Each row comes from the steps of one walk. Every step used is in the known rows, and no mark comes twice. Write the walk behind each row, first mark first.
In the rows, 128 means zero.
Known rows:
meteb -> zupig -> kapaz -> geni -> puru -> birut: [121 136 146  69  94  81 143 120 173 123 138 119 174 160  89 137 160 158
  95 185 137  80 123 127  94  49 150 144 140 161 137 196  58 146  88 102
 155 182 173 184 149 118  97 116  55 119 122 106 139 137  90 112 137 159
  60  85 112 104 122 155 116 174]
meteb -> zupig -> fazo -> kapaz -> geni -> puru -> birut: [114 130 132  68  90  67 143 117 184 118 139 122 171 163  90 136 161 168
  93 187 144  63 120 127 107  68 145 153 131 167 138 186  46 145  97 101
 165 169 178 175 144 118 102 105  51 137 115 119 124 125 109 124 150 163
  61  83 110  80 130 167 120 156]
kamut -> daves -> pupet -> paluv -> zupig -> meteb -> geni -> puru: [ 87 128 192  99 103  90 141  96 206 108 150 108 143 122 125 159 126 166
  62 178 125  91 153 115 133 115 143 150 111 135 137 154  69 153 125 116
 173 171 171 157 159 102 109 121 119 117 125 155 126 129  58 155 178 162
  74 119  86  62 201 138 139 180]
fazo -> kapaz -> birut -> puru: [103 147 154 147  88  80 116 146 154 102 180 115 155 153 101 156 133 174
 109 142 154  80  85 137 104  48 155 128 143 157 113 177  87 162 120 111
 166 152 149 177 155 112 119 116  68 119  91 139 134 127 117 126 157 155
  45 108 136  79 147 126 126 140]
takov -> pupet -> daves -> puru -> birut: [115 146 157 109  86 114 124 133 173 116 173 127 154 130 101 145 128 187
  88 165 141  99 139 128  99  85 158 145  98 145 113 170  80 146 102 103
 162 188 182 200 174 125 133 114  81  77 129  95 168 153 115 142 156 157
  70 129  81  72  91 136 121 116]
daves -> pupet: [101 150 137 124 115 121 128 128 173 135 154 107 135 124 102 159 110 178
 131 143 140 118 147 125  78  91 132 107 113 147 116 132 109 151 135 144
 148 169 166 175 162 119 128 141 131  89 131 154 143 139  85 123 157 144
  96 152 109  66 130 114 135 119]
meteb -> geni -> puru -> birut -> kapaz -> fazo: [111 131 124  83  99  58 108 136 174  96 188 108 165 143 109 167 121 193
 100 169 173  89 101 148  87  61 123 123 134 167 136 191  72 145 130 140
 159 163 151 188 123 111  96 120  88 143 110 142 123 131  80 147 147 158
  69 101 106  96 154 135 129 133]
takov -> pupet -> daves -> puru -> geni -> kapaz -> fazo: [ 95 120 128  83 102  96 117 126 180 116 184 133 145 116 112 153  97 217
 117 171 166  89 118 137  93  77 131 118 103 144 125 171  69 140 148 132
 162 179 181 195 152 122 117 102  74 130 154 109 143 143  58 142 147 154
  80 132  81  49 153 143 140  83]
nuba -> vumol -> puru -> birut -> kapaz -> geni -> meteb: [117 165 124 106 101 121 128 109 155 138 171  95 118 111 110 146 129 120
 119 171 166  79 109 137  85 109 149  94 161 126 150 175  81 172 107 127
 151 206 186 154 119 130 112 105  83 107 103 145 108 138  82 127 175 132
  62 111 114  98 149 168 124 193]
paluv -> zupig -> meteb -> geni -> puru -> birut -> kapaz: [120 130 151 101  92  83 143 120 196  90 171  98 158 136 104 151 142 160
  73 181 150  74 124 139  88  67 146 116 145 154 144 188  79 151  95 116
 173 169 150 177 133 119  78 138  95 118 102 143 110 143  94 137 139 149
  46  96 119  99 143 135 124 175]
nuba -> daves -> puru -> birut: [129 141 162  76  94 115 141 146 168 100 151 112 159 119  98 120 120 182
  93 156 134  86 134 127  96  97 153 150 108 153 113 183  74 159 108 107
 162 176 175 183 166 117 119 109  85  99  99 112 162 155 121 141 161 163
  75 109  71  78  86 153 119 135]
daves -> puru -> birut -> kapaz -> fazo -> zupig -> meteb -> geni: [111 134 153  77  77  86 142 117 182  67 154  98 165  91 101 152 146 163
  89 175 178  87 137 127 140 103 127 149 145 137 120 179  70 164 114 130
 162 176 156 166 124 119  99 122  98 145 109 175  94 133  71 140 145 141
  72 114 114  64 170 155 142 167]
puru -> birut -> kapaz -> geni: [137 154 128 107  92 104 135 112 156 121 159 124 145 134 100 162 127 144
  94 161 164 112 107 131  89  55 129  85 167 155 144 177  81 132 124 140
 135 172 157 195 122 147 102 122  74 122 110 121 122 143  98 108 124 153
  80 104 119  85 118 151 135 158]
vumol -> puru -> birut: [114 148 157 111  66 100 119 147 170 111 146 117 139 128 112 130 143 173
 112 157 149  86 136 121 106  78 158 129 119 133 119 180  69 140  80 107
 169 183 167 166 138 122 133 118  94  98  97 121 156 141 113 150 145 157
  79 118 120  94 104 146 124 128]
birut -> kapaz -> geni: [128 155 130 118 102 114 130 113 154 121 157 125 133 119 110 155 113 144
 101 153 161 117 107 129  91  56 120  82 167 156 148 164  85 132 134 151
 127 162 153 185 117 139 106 127  96 131 117 135 120 136  86 107 122 153
  85 116 126  77 135 146 133 151]
zupig -> meteb: [107 124 149  95  82 120  98 119 169 100 143 107 115 109 105 135 134 157
  97 149 152  82 155 113 103 124 134 111 149 132 110 163  96 166 114 132
 163 189 171 139 128 119 127 124 133 123 113 177 128 144 124 144 161 133
 106 123 107  89 146 155 136 118]
nuba -> vumol -> puru -> geni -> kapaz: [102 124 154 113  96 125 153 139 193 130 144  99 126 112 109 102  99 186
 143 173 149  85 119 116 102 101 149  98 144 124 133 171  71 158 114 113
 156 183 170 152 143 128 109 104  86 114 121 112 137 150  65 140 130 141
  65 113 114  74 131 147 131 134]
birut -> puru -> geni -> kapaz -> fazo -> zupig: [ 90 102 129  75  95  91 130 128 167  99 151 118 165 122 112 117 117 180
 141 177 149  84 112 126 112  71 125 143 117 143 129 166  67 173 130 131
 162 161 167 157 148 109 110 113  74 161 130 136 119 128  57 107 125 143
  97 131 109  64 168 137 123 107]
nuba -> daves -> puru -> geni: [121 132 175 101  87 130 153 119 175 112 148 117 150  78 109 105  83 185
 106 146 139  96 132 135 118 111 130 147 123 143 118 163  81 158 116 117
 138 180 163 169 143 124 114  99 101 108 114 108 143 145  79 138 137 162
 102 131  81  51 134 162 129 134]
fazo -> zupig -> puru -> geni: [111 116 177 110  62 111 132  98 158 116 125 122 158  84 104 107 127 151
 118 167 143  84 138 125 132  97 140 154 142 119 128 146  86 166  85  99
 146 177 174 162 134 124 119 122 107 119 112 126 107 138  73 109 115 157
 112 133 113  66 163 152 111 131]
geni -> meteb -> zupig -> paluv: [115 137 161  66 111  93 137 125 171 151 146 126 131 111 118 123 140 112
 114 190 127  66 128 106  87 110 116 125 130 131 130 140  90 184  66 154
 161 183 157 134 145  82 109 123 108 123 107 172 131 144 109 125 154 133
 125 130 129 143 131 101 140 129]
daves -> pupet -> paluv -> zupig: [106 108 165 110 108 112 144 104 174 116 134 133 125 141 117 148 112 157
 110 169 129 100 164 118 129  89 128 107  96 126 132 140  87 159 109 147
 180 174 159 176 176 131 113 165 113 114 132 142 135 144  63 121 147 147
 104 148 105  78 135  66 137 115]
pupet -> paluv -> zupig -> fazo: [104  90 146  84  80  98 117 117 174  97 126 143 112 166 115 122 115 158
 110 177 136  66 159 121 137 104 120 118 105 134 134 140  82 149 110 146
 192 150 166 165 146 126 120 124 100 164 131 165 118 140  94 141 154 150
 127 131 109  76 144 108 142  79]
geni -> puru -> birut: [115 125 151  91  90  78 115 132 176 128 156 109 159 157  96 137 135 183
  90 161 135  90 124 124  88  80 156 143 118 154 132 173  70 160  99 101
 157 181 169 163 154 107 122 112  95  96 104 109 155 141 123 136 152 157
  79  99  89 113 113 143 109 145]
birut -> puru -> geni -> meteb -> zupig -> kapaz -> fazo: [102 126 116  60  96  81 114 131 157 104 163 118 153 133 115 126 135 161
 139 178 164  56 118 153  93  63 119 125 147 147 113 196  82 163 102 142
 174 181 165 181 129 110  91 113  63 165 136 162 113 122  44 125 143 139
  86 126 124  86 179 151 130 121]
nuba -> vumol -> puru -> birut -> kapaz -> fazo: [103 137 116  99  97  98 102 148 169  85 174 109 149 127 110 139 116 182
 143 177 164  74 110 146  85  74 128 114 138 155 120 204  78 156 111 136
 170 171 163 183 128 125 108 129  83 140 113 148 142 143  86 151 159 149
  57 117 115 101 132 130 117 110]
kamut -> daves -> pupet -> takov: [111 147 151 130 114 132 140 123 155 114 171 138 151 144 125 120 126 172
 137 157 145 113 158 117  82 115 114  87 125 130 119 168 111 140 170 151
 141 153 172 183 171 132 122 105  88  86 116 138 152 137  95 140 169 165
  90 125 101  52 131 120 157 138]
meteb -> geni: [112 141 163 107  87  92 136 129 174 143 143  99 141 133 113 149 112 175
  97 138 151 132 140 122 127 101 121 114 152 138 127 144  96 148 133 143
 124 166 154 157 132 119 117 116 115 120 105 153 116 134  82 137 128 148
 109 118 114  72 145 139 152 157]
vumol -> puru -> geni -> kapaz -> fazo: [ 99 119 127  80  92  83 116 137 178 109 164 122 133 114 117 139 108 206
 138 167 169  80 116 130 101  74 130 108 123 139 130 181  59 139 135 139
 168 171 166 171 125 121 110 103  85 152 127 131 134 135  56 149 134 154
  89 122 110  68 162 152 142  93]
puru -> geni -> meteb -> zupig: [118 128 151  71 105 102 150 101 170 161 138 106 147 115 114 116 125 141
 126 166 130  74 140 136 110  97 120 117 148 129 127 146  90 187  90 138
 143 205 160 128 126 110 105 130  87 125 103 151 108 143  90 112 131 132
 123 118 121  94 148 149 136 161]
birut -> puru -> geni -> meteb -> zupig -> kapaz: [111 135 137  78  97 108 147 133 163 112 144 106 152 134 111 102 145 130
 129 179 146  57 124 140  81  67 134 110 159 142 118 182  97 170  79 126
 173 182 162 173 142 112  86 120  67 138 128 153 109 130  57 112 129 133
  77 117 138 101 149 145 131 161]
fazo -> kapaz -> geni: [112 147 123 102  99 102 143 111 154 117 135 125 142 121 100 148 135 155
 107 150 163 108 114 117 111  78 126 101 160 156 136 168  72 137 135 131
 133 164 180 178 138 142 112 114  87 137 112 134 117 114  85 104 134 153
  77 112 114  61 133 156 137 144]
takov -> pupet -> paluv -> zupig: [ 99 102 165 115  97 116 120 103 164 127 135 142 131 158 124 156 116 157
  88 168 122  94 160 116 133  79 133 103  96 115 130 136  94 156 107 143
 168 174 164 168 172 121 127 157 107 114 136 132 134 152  80 118 151 149
 108 145 105  88 128  63 134 109]
birut -> puru -> geni -> meteb: [114 136 144 117  81  97 112 108 156 155 184 101 118 110 119 137 101 144
 104 143 162  80 111 142  98 121 146 114 148 112 133 147  98 186 115 129
 152 202 160 137 124 107 127  90 100 102 108 146 104 125  86 133 154 130
 114 134 106  83 176 165 124 155]
vumol -> puru: [ 96 149 160 135  78 118 108 151 170 110 146 118 118 104 130 121 123 174
 122 141 140  90 137 118 118  79 143 128 115 130 123 168  74 140  91 123
 158 170 166 151 125 109 140 125 131 107 106 140 160 127  88 156 144 161
  80 141 141  79 136 145 117 120]
kapaz -> fazo: [100 121 120  75  99  85  83 134 153 113 161 125 138 132 111 146 109 192
 131 148 157 100 131 133 104  81 113 119 125 150 117 167  84 153 138 156
 150 167 168 168 131 114 127 123 111 148 121 157 139 136  91 136 151 151
 119 135  97  88 148 134 131  83]

Which walk is each row?
[113 120 148 111  93  96 141 141 188 136 170 107 128 129 111 123  96 183
 109 158 153  92  99 122  85  77 148  99 144 133 130 165  81 160 132 125
 160 168 147 166 145 119 107 101  77 116 125 112 129 140  77 131 113 144
  78 114 113  67 142 147 132 124]	birut -> puru -> geni -> kapaz
[102 148 142 115  92  72 125 142 157 111 179 113 153 159 100 149 147 155
 118 161 150  46  90 145 106  60 151 136 138 154 119 171  82 174 112 113
 184 160 160 167 141 103 109 111  47 142  97 165 107 125 116 125 175 148
  50 101 143  78 167 143 130 148]	geni -> meteb -> zupig -> fazo -> kapaz -> birut -> puru
[111 139 174 124  98 105 148 114 171 126 181 129 163 133  91 175 114 210
 119 165 154  98 107 134  98  53 161 101 118 148 131 155  85 138 140  99
 152 185 178 192 170 137 110  99  48  97 118  90 142 173  94 121 155 155
  62 100  92  63 125 125 168 141]	takov -> pupet -> daves -> puru -> geni -> kapaz -> birut
[112 116 157 103  70 100 125 102 159  91 143 126 164  81 108 120 125 156
 124 176 163  74 123 139 120  80 128 145 145 132 131 164  85 161  95 116
 157 169 162 177 121 125 105 129 100 139 114 136 102 135  60 109 117 159
  99 132 119  68 177 148 110 122]	birut -> kapaz -> fazo -> zupig -> puru -> geni
[106 137 146  80 112  94 135 118 170 125 137 119 159 141  99 130 145 154
  97 174 131  86 118 125  99  44 131 142 139 164 144 184  61 142 101 116
 143 166 174 177 139 107  96 119  86 133 134 120 135 120  62 109 134 164
  61 102 123  90 159 153 108 177]	meteb -> zupig -> kapaz -> geni -> puru
[131 158 117  90 102  98 128 101 145 137 171 107 123 123 107 166 129 124
 100 161 172  90 105 136  72  94 143  76 160 137 152 159  89 163 123 140
 147 202 175 163 118 130 107 106  87 115 101 145  99 137  97 110 161 135
  90 108 103 102 141 164 137 181]	puru -> birut -> kapaz -> geni -> meteb
[108 133 149 105  79  96 133 104 146 119 169 106 150 122 104 139 129 136
 130 164 167  69 105 146  98  93 153 114 151 128 133 156  97 185 104 110
 165 198 173 150 142 117 107  88  69 122 105 144  93 130  67 107 159 129
  94 121 114  93 178 151 141 178]	fazo -> zupig -> kapaz -> birut -> puru -> geni -> meteb
[121 144 136  64 119 105 143  99 154 162 136 112 137 122 114 133 137 124
 116 165 127  85 135 128 112  79 121 117 151 135 137 151  80 177 105 147
 136 200 171 138 121 111 106 135  82 133 108 159 106 136  92 101 142 136
 108 113 122  87 151 155 128 173]	kapaz -> geni -> meteb -> zupig
[113 142 163 134  97  83 113 155 159 127 186 111 139 165 101 160 118 180
 109 146 146  87  84 132  94  37 161 115 136 146 124 173  87 160 133 119
 166 158 148 175 154 107 117 110  64 114 103 127 139 149 112 124 152 151
  52  99 127  82 144 127 129 141]	geni -> kapaz -> birut -> puru
[111 131 150  79 112  90 155 146 188 138 149  93 134 144 107 141 114 187
 106 155 153 115 120 112  91  90 137  82 145 141 140 150  83 148 149 138
 145 159 159 165 150 116 100 112  99 127 115 139 118 143  75 132 122 144
  79  97 108  77 130 140 157 150]	meteb -> geni -> kapaz
[108 113 132  67  95  77 109 127 170 114 161 122 136 112 108 140 115 196
 126 171 171  76 115 130  94  77 134 115 132 137 130 176  70 151 137 134
 168 169 171 184 128 120 106 111  88 149 130 132 118 142  67 136 138 155
  92 114  94  71 165 152 129  91]	zupig -> puru -> geni -> kapaz -> fazo
[ 92 139 168 140  89  85 139 127 171  82 168 138 150 164 114 161 128 166
 111 175 138  62 108 135 120  57 153 128 115 153 116 166  82 150 131 116
 206 134 161 199 179 123 113 115  47 136 116 154 127 133  88 128 186 162
  49 116 115  49 174 110 154 127]	kamut -> daves -> pupet -> paluv -> zupig -> fazo -> kapaz -> birut -> puru
[123 127 167 105  97  89 150 118 164 130 160 117 158 146  85 165 118 197
 133 157 158  97 101 131  96  55 154  77 146 150 133 155  88 147 137 116
 149 181 164 167 151 139  99 102  57 120  95 112 125 171 105 110 140 146
  88  85 105  88 128 127 174 148]	puru -> geni -> kapaz -> birut
[109 141 165 100  77  97 125 115 178 119 144  95 127 113 109 154 131 164
  82 145 163 109 154 115 130 129 129 120 162 126 119 156  94 155 129 138
 140 183 156 143 121 120 117 111 126 125 109 182 104 135  90 152 147 137
 104 114 115  67 165 161 157 161]	zupig -> meteb -> geni
[133 149 145  99 104 121 150 155 175  73 172 106 158 117 105 127 111 171
  96 165 145  83 107 137  61  74 140 112 126 168 123 187  88 154 106 125
 164 159 153 201 151 123  92 131  90 109  98 122 148 156 116 137 147 161
  52 104 101  94  88 135 123 144]	nuba -> daves -> puru -> birut -> kapaz
[112 131 164  89  78  68 123 121 188 121 157  95 159 143  94 153 145 178
  71 165 152  89 135 122 108 106 159 149 135 143 131 181  68 159 105  99
 161 190 165 154 139 107 115 104  93 100 102 133 127 137 108 150 157 153
  73  90  93  95 142 162 127 177]	zupig -> meteb -> geni -> puru -> birut
[109 152 113  80 108  98 131 102 144 134 157 108 123 114 106 155 135 131
 110 152 170  85 114 126  92 115 139  86 155 138 145 153  81 168 133 133
 144 191 195 153 134 125 118 100  98 127 102 156  95 114  88 108 169 136
  90 115 101  81 154 165 140 172]	fazo -> kapaz -> geni -> meteb
[131 146 142  90  98  97 131 132 164 104 165 102 154 120 106 133 152 130
 100 185 151  55 111 140  62  64 149 105 152 143 132 180  95 170  75 120
 177 178 157 185 128 114  89 151  86 114  92 147 113 151 115 121 143 149
  55  93 129 121 119 135 109 161]	geni -> meteb -> zupig -> puru -> birut -> kapaz
[ 98 109 152  65 105  87 138 108 181  99 153 139 140 113 125 149 110 185
 125 197 152  73 135 126 106  79 135 109 111 130 132 166  69 144 144 137
 195 162 178 201 161 131  98 124  72 151 143 133 120 148  36 131 156 163
  91 123  73  50 181 128 148  96]	kamut -> daves -> pupet -> paluv -> zupig -> puru -> geni -> kapaz -> fazo
[102 119 151  66  77  60 122 115 182 103 153 101 175 138  95 152 153 182
  87 178 154  82 135 126 120 100 150 172 123 148 129 182  57 166 106 101
 164 185 172 150 141 106 114 106  85 128 109 141 119 131  89 143 161 150
  77  99  88  90 161 159 125 165]	kapaz -> fazo -> zupig -> meteb -> geni -> puru -> birut
[116 129 141  93  88 105 122  96 155 153 161 104 122 107 113 137 105 149
 117 146 162  91 127 137  96 134 137  94 148 120 134 137 101 181 117 134
 142 208 175 132 125 119 122  95 112 106 102 146 102 137  89 127 155 130
 132 129  93  95 155 160 142 152]	puru -> geni -> meteb
[108 129 112  85  89  95 145 102 166 107 127 139 138 136 101 143 142 150
 114 169 156  80 136 125 125  75 125 108 148 157 143 161  67 126 129 133
 155 143 189 186 137 144 103 110  71 163 126 154  98 114  78 101 137 152
  85 113 119  40 152 161 144 123]	paluv -> zupig -> fazo -> kapaz -> geni
[ 95 127 126  64  96  94 171 121 189  74 135 123 158 103 114  97 136 155
 127 189 143  36 123 134 112 107 123 128 137 160 115 157  71 162 108 120
 185 150 187 169 147 115  95  95  68 163 110 169 103 121  92 127 158 154
  81 107 108  49 154 176 153 128]	kamut -> daves -> puru -> geni -> meteb -> zupig -> fazo -> kapaz
[102 113 118  74  94  95 126 129 156  72 146 119 181 129 104 126 133 171
 139 181 150  86 121 134  97  63 115 128 122 164 128 168  79 167 112 139
 160 158 170 168 147 120 102 138  86 159 110 151 125 137  85 104 133 145
  97 124 109  96 135 119 126 113]	puru -> birut -> kapaz -> fazo -> zupig
[ 93 119 153  56  98  79 143 133 177 112 142 129 156 111 112 133 134 150
 123 200 151  90 119  96 105 100 110 136 118 141 138 143  72 165 105 149
 162 150 166 154 157  93 106 104 102 159 124 163 125 134  68 123 141 141
 115 131 113 113 151  96 157 108]	meteb -> geni -> kapaz -> fazo -> zupig -> paluv
[127 156 141  97 101 100 137  84 151 124 167 118 120 114 108 183 143 106
  90 184 171  72 123 133  91  95 158  96 134 117 158 157  80 168 107 132
 177 201 178 189 135 134 102 135  90 104 118 142  85 136  62 113 178 145
  69 119 104  88 165 134 124 184]	daves -> pupet -> paluv -> zupig -> puru -> birut -> kapaz -> geni -> meteb
[120 134 173 129  73  92 146 116 162 125 158 124 166 139 104 134 126 165
 124 159 152  80 106 147 116  43 138 129 165 143 115 183  88 154  95 112
 154 179 137 180 137 127 100 110  42 125 113 121 118 144  73 115 120 148
  81 113 139  76 159 139 143 151]	meteb -> zupig -> kapaz -> birut -> puru -> geni
[102 123 153  69 102  98 159 132 191 108 135  89 141 121 101 135 134 171
 102 172 156  95 136 102 104 109 140 103 144 133 136 153  77 162 139 129
 159 169 172 146 146 116  98 111 101 143 115 162 101 142  74 130 134 132
  78  99 110  72 151 149 158 159]	fazo -> zupig -> meteb -> geni -> kapaz
[113 151 167  99  83  99 154 118 152 104 144 120 169 136  98 148 159 157
 152 174 157  61 121 145 104  41 149 102 152 149 126 179  84 149  78 105
 170 193 173 173 139 130  88 115  49 135  95 139 115 152  72 112 156 145
  69  95 143 102 148 135 167 179]	vumol -> puru -> geni -> meteb -> zupig -> kapaz -> birut
[100 118 171 150  60  84 130  96 168 113 166 143 153 160 110 167 118 176
 100 167 163  63 110 142 139  73 145 124 130 124 122 159  83 151 115 111
 178 169 147 181 151 134 117 102  40 126 127 123 106 136  73 128 151 154
  78 124 124  52 171 109 151 124]	takov -> pupet -> paluv -> zupig -> fazo -> kapaz -> birut -> puru -> geni
[116 140 177 119  85  92 148 127 168 122 160 120 149 134  96 164 122 197
 138 156 161  89 103 128 108  48 160  87 139 142 136 165  73 137 122 107
 157 181 164 167 143 136 104 103  60 117  92 106 132 165  91 125 144 155
  71  91 118  81 135 136 168 151]	vumol -> puru -> geni -> kapaz -> birut
